Every row comes from one small tree of marks. The marks that hang from a mark follow it in brackets, in alphabetical order. Every link used is in the known rows. Which tree was each row made from?
Known rows
lozug(pebi ratab(labit)): [-13  14  20  -4  -9  24  12  24  -4  40  -2  40   2   0 -16  30  52   0
  -4  15  14 -12  20 -25  36  40 -30 -16  12 -11  -6 -43  21   0]
pedi(neri): [-27  20  15 -11  -7  18  10  32  -5  27 -11   0   7 -10 -16  31  54  12
  -3   0   4 -15   4   2  30  41 -15  -7   8  -6  19 -18   2   3]
pegu(labit(bega(neri) kinit ratab)): [-28  26  20 -22 -24   9   6  -8   4  38  21  47 -12 -12 -13  27  48  40
 -14 -25 -17 -18  34 -11  14  36 -29  -2  -1 -11 -10  -5 -17  -3]
pegu(labit(felan kinit pedi ratab)): [-17  33  20 -32 -21  20   9 -22  -3  34  37  37 -15  -8 -19  23  67  49
 -22 -40 -43 -34  -6 -10  15  35 -23  -1  -3  -7 -11 -34 -31  -1]
bega(neri(pedi)): [-27  16  11 -20 -12  19   8   9 -13  34   1  22  14  -2 -12  35  53   6
  -8   9   3 -12   8  32  27  32 -27  -9  16  -6 -16 -22  -4   1]
pebi(labit(kinit pedi ratab)): [-14  14  17 -18  -4  21   4 -11  12  32  31  -4 -18  -7 -22  27  44  47
 -34 -49 -40 -24   7 -24  17  37 -15  -5   2  -8 -19 -28 -27  -1]
bega(labit(felan(lozug)) neri(pedi)): [-27  43  14 -27 -32   4   7   3  -8  36  11  39  -5 -16 -12  38  84  21
  -4  18  10 -19 -13  60  47  22 -35  -6  14  -3 -31 -13  -8  11]
felan(labit): [-34  15  17   0 -21  16   9   8  -4  33  19 -10   2  -4 -15  33  57  32
 -10  -1  18  -8   2 -13  23  35 -11  -6  12  -5 -12 -25  -9   6]
kinit(labit(ratab)): [-24  36  16  -2 -21  27  11   5  -5  42  15  24  10  -9 -11  27  50  19
 -31 -25  -2 -13   2 -28  17  40 -17  -6  11 -11  19 -17  -7   5]
labit(felan(lozug)): [ -9  18  16 -15 -17  28   8  -2 -10  34  28  -3 -10  -7 -17  23  72  33
  -5   4 -16 -25 -13  15  38  33 -18  -2   7  -5 -12 -23   3  11]
bega(labit(felan kinit ratab) neri(pedi)): [-34  40  16 -27 -23  -4   6   2   1  33  10  63   1  -9 -16  39  81  25
 -21  -7 -14 -23  -8  37  32  30 -40 -11   2  -8  -7 -15 -35  -3]
felan(labit(pedi ratab)): [-32  10  19 -10 -21  16  10  -2  -4  32  29  -6  -8  -5 -19  33  59  44
 -25 -43   4 -20   7  -9  24  36 -18  -4  14  -7 -11 -36 -26   2]
bega(neri(pedi(labit))): [-37  30  11 -23 -32   6   6  24 -14  33  -8  27  14 -13 -13  39  51   9
 -10   7  15  -7   7  38  25  35 -23 -10  14  -4 -20 -14  -5   2]
ratab(labit(bega)): [-19  30  16  -9 -19  26   7  12  -6  44  22  16  -8   2  -6  25  46  13
   0 -15  -3 -11  32 -12  29  46 -25  -8  14  -4   6 -26  11  -3]
bega(labit(felan kinit(lozug) pedi ratab)): [-15  32  16 -15 -27   7   9  -3   8  25  31  49 -16 -21 -17  41  85  31
 -21 -36 -35 -39 -11  10  39  36 -32  -7   4  -6   9 -48 -39   8]
pedi(labit(felan kinit) neri(bega)): [-27  39  17 -48 -21  -6   8  33  -4  29 -10  21   6 -20 -20  36  79  31
  -5  -2 -20 -27   4  30  27  42 -20  -6  -2  -1  -3 -22 -28   2]
pegu(labit(bega(neri) kinit pedi)): [-27  25  20 -23 -23  12   5 -12   3  35  29  41 -23 -13 -16  28  56  36
  -1 -29 -23 -22  32   4  13  36 -32  -1   6  -2 -29 -25 -25  -5]
felan(lozug): [ -9  16  15  -7 -18  32  10   7  -7  33  22 -13  -6  -5 -14  22  56  39
  -9   2   5 -18   2   6  38  32 -13  -3  12  -5 -16 -14  11  10]
kinit(labit(ratab) lozug): [-16  33  11  -5 -25  26  12   5  -5  40  12  38  13 -24  -8  35  54  19
 -29 -24  -7 -20   2 -31  26  40 -17  -4  16 -11  25 -33  -8  16]
bega(labit(felan kinit(lozug) ratab)): [-16  35  16 -10 -29   6   8   1   9  26  19  49  -6 -21 -14  40  78  28
 -20 -14 -26 -32 -14  -1  39  36 -27  -7   0  -9  19 -33 -26  10]
kinit(labit(bega(neri))): [-34  28  17  -2 -24  15   6   4  -3  43  16  43  -3 -17 -12  35  54   5
  -5  -9   2  -7  27  -4  17  42 -32  -6  16  -6   2 -14 -12   1]
pegu(labit(bega pedi ratab(lozug))): [-15  25  12 -34 -29  21  10  -9  -5  31  36  22 -23  -4  -3  25  41  36
 -10 -52 -22 -24  34 -11  15  42 -28   1  13  -5 -12 -26 -16  -2]
lozug(ratab): [-11   4  17 -11   4  25  11  32  -5  25  17   8   3  -4 -14  30  46  15
 -14  16  -3 -12   7  -6  29  38 -28 -10  12 -12   4 -39   5   3]
labit(felan kinit(lozug) ratab): [ -7  10  14 -19 -12  21   9   0  -2  29  26  33  -1 -15 -18  33  73  32
 -20 -17 -46 -35 -10 -11  34  41 -22  -5   0 -10  12 -42 -23   9]
lozug(pebi(labit(pedi ratab))): [-15   0  19  -1 -15  19   5 -24   5  31   7   1  -9  -3 -28  33  41  22
 -25 -44 -26 -23  12 -19  20  36 -11  -8  10 -11 -16 -37 -13   1]
pegu(labit(bega kinit)): [-20  30  17 -20 -23  22   8 -10   3  35  27  27 -13  -8 -11  21  44  41
  -3 -13 -23 -16  25 -17  15  37 -16  -3   1  -5 -10 -17 -11  -1]
pegu(labit(bega felan(lozug) pedi)): [ -8  31  19 -32 -27  23   8 -26 -10  40  47  19 -31 -15 -14  21  65  48
   5 -27 -32 -32  10  18  30  34 -24   5  12  -1 -31 -36 -10   7]
pegu(labit(bega(neri) kinit(lozug) pedi)): [-18  21  16 -21 -26  12   6 -14   4  34  27  52 -19 -24 -13  35  61  35
   1 -27 -28 -28  30   1  21  36 -32   2  12  -2 -24 -41 -22   6]
pedi(labit(bega felan kinit(lozug)) neri): [-25  26  15 -30 -26  -3   5  29   0  27  -3  39 -14 -35 -19  44  77  29
   8 -12 -34 -31   8  13  37  49 -23  -4   0  -2  16 -33 -31   7]
pegu(labit): [-21  35  15 -14 -27  27  10  -4  -9  34  14  12   7  -4  -7  24  40  23
  -9   2   0 -11   4 -15  16  33  -8  -2   7  -7  -6 -20  12   6]

Write each row's tree
[-18  33  18 -17 -17  23   6   3 -10  45  27  27 -15   1  -9  27  63  10
   5 -11 -21 -17  16  -2  28  47 -28  -8  10  -3   5 -36   3  -2] => ratab(labit(bega felan))
[-24   9  21 -16  -6   6   3 -12  10  31 -10  18 -22 -15 -35  38  74  28
   0 -23 -43 -32  -5  -5  25  39 -15  -7  -4  -2 -15 -40 -36   0] => lozug(pebi(labit(felan kinit pedi(neri))))
[  0 -13  25 -22  -1  17  10  -2  -4  30  32  25 -33 -12 -29  31  78  26
   7 -13 -30 -37  20  24  46  38 -39  -6  17  -6 -26 -58 -17   1] => labit(bega felan(lozug(pebi ratab)) pedi)
[-23  27  10 -23 -37  13   8  29  -8  25   7   4  -5  -5  -8  33  42  20
 -23 -22   7 -11   7  -5  22  46 -19  -7   6  -8  -3  -7  -9   2] => pedi(labit(ratab(lozug)))
[ -9  -4  21  -7   4  14   6   4  16  29   5  18 -10  -7 -27  33  45  33
 -14  11 -20 -14  11 -34  24  33 -19 -14  -1 -12 -25 -36 -11   1] => lozug(pebi(labit(kinit)) ratab)
[-25  32  14 -41 -25   8   7  11 -10  33  11  30   3  -7 -18  32  68  34
 -26 -20 -31 -24  -8  21  26  37 -24 -10  -2  -7  -8 -21 -35  -3] => neri(pedi(labit(felan kinit ratab)))
[ -7  10  17 -22 -16  25   7  -5  -9  35  34  -1 -22  -8 -17  24  70  37
   4  -8 -28 -27   8  20  39  39 -24  -2  10  -4 -13 -23  -5   6] => labit(bega felan(lozug))
[ -7  36  18 -28 -18  28   8  -1  -5  48  40  21 -31  -4 -18  18  88  52
  -6 -24 -20 -32  -5   5  42  36 -30  -2   4   2 -34 -33 -10   5] => ratab(labit(felan(lozug) kinit pedi))
[-16  25  18 -19 -13  25   7   6   2  43  35  25 -26   0 -12  22  59  34
  -3 -41 -21 -23  37  -6  28  46 -32  -8   9   1 -10 -37 -16  -8] => ratab(labit(bega kinit pedi))
[-10   9  13 -26 -17   7  12  31  -2  26 -10  55  10 -22 -20  44  63  20
 -11  14  -6 -23  13  10  40  33 -27 -14   9  -9 -18 -54 -16   7] => neri(pedi(labit(kinit(lozug(pebi ratab)))))
[-21  25   7 -46 -30   8   8  21  -4  29  16  24 -11  -5  -6  32  51  44
 -17 -37 -17 -17  32  19  23  44 -31  -9   4  -4 -15 -10 -37  -9] => neri(pedi(labit(bega kinit ratab(lozug))))
[-13  -7  17 -22 -20  12   7 -13   2  29  19  39 -27   3 -21  31  72  25
   0 -33 -42 -32  25 -10  27  47 -32 -10  -4  -7  -3 -23 -37 -10] => labit(bega felan kinit ratab(lozug(pebi)))
[-35  34  18 -25 -23   0   6  34  -3  27 -10  24  -7 -22 -23  38  76  27
  -3  -2 -14 -21 -13  12  29  45 -17  -7  -8  -2  10 -14 -25   1] => pedi(labit(felan kinit) neri)
[ -8  10  17  -1 -13  23  14  10  -2  35   7  63   0 -25 -20  42  66   8
 -11 -10  -6 -25  11 -22  34  39 -31  -8  25  -7   0 -72 -13  12] => kinit(labit(pedi) lozug(pebi ratab))
[-34  19  20 -19 -30  -3   3  19   3  31  13  33 -14 -18 -21  37  53  31
 -18 -28  -9 -17  33   9  20  45 -31  -9   0 -10  -7  -2 -30  -6] => pedi(labit(bega(neri) kinit ratab))
[-10  -2  20  -3   0  17   7   3   7  28  -2   7  -2  -6 -23  37  36  14
 -12  15  -8 -11  10 -27  23  34 -16 -12   9 -14 -21 -42   7   6] => lozug(pebi(labit) ratab)
[-36  31  12 -28 -30   5   7  23 -14  34  -9  27  16 -12 -15  40  49  14
 -25 -12  10 -12   8  32  24  35 -25  -9  12 -11 -13 -12 -12   1] => bega(neri(pedi(labit(ratab))))
[-15  20  12 -10 -31  27  10   2  -7  39   7  30 -17   9 -12  29  60   9
   3 -28   9 -20  22 -13  31  44 -26  -9  13   1 -23 -38   3  -3] => ratab(labit(pedi) lozug(pebi))
[-14  13  19 -21  -5  14   0 -18   9  34  32   3 -26  -9 -20  29  56  37
  -5 -14 -57 -20   9 -11  17  40 -17  -5  -2  -5 -13 -25 -29   0] => pebi(labit(bega felan kinit))
[-18  26  12 -11 -33  13   7  22   0  25   9  23   1 -21 -15  37  58  32
 -14  -5  -9 -19   1  -6  32  41 -11  -7   4  -4  -1 -30 -14  10] => pedi(labit(kinit(lozug)))
[ -5  15  12 -16 -10  21   5  -6  12  32  18   7  -3 -17 -15  33  44  45
 -31 -24 -37 -24   3 -37  25  35 -11  -5   1 -12  -7 -29 -14  13] => pebi(labit(kinit(lozug) ratab))
[ -3  32  20 -33 -13  23  12   7 -11  36  33  26 -11 -14 -11  24  64  45
  -6  26  -9 -21 -12  -3  32  29 -26   0   7 -10 -29 -33  13  16] => pegu(labit(felan(lozug(ratab))))
[-19  34  17 -19 -24  27  11 -11  -8  33  24  16  -3  -7 -12  24  42  30
 -25 -39 -15 -25   8 -10  15  34 -16   0  11  -9  -7 -31  -6   2] => pegu(labit(pedi ratab))
[-24  43  14 -37 -10  11  14  18  -5  40   0  29  15 -21 -14  32  65  26
 -26 -49 -10 -29  23   6  21  40 -26  -2  19  -5  11 -35 -24   3] => kinit(labit(pedi(neri(bega)) ratab))
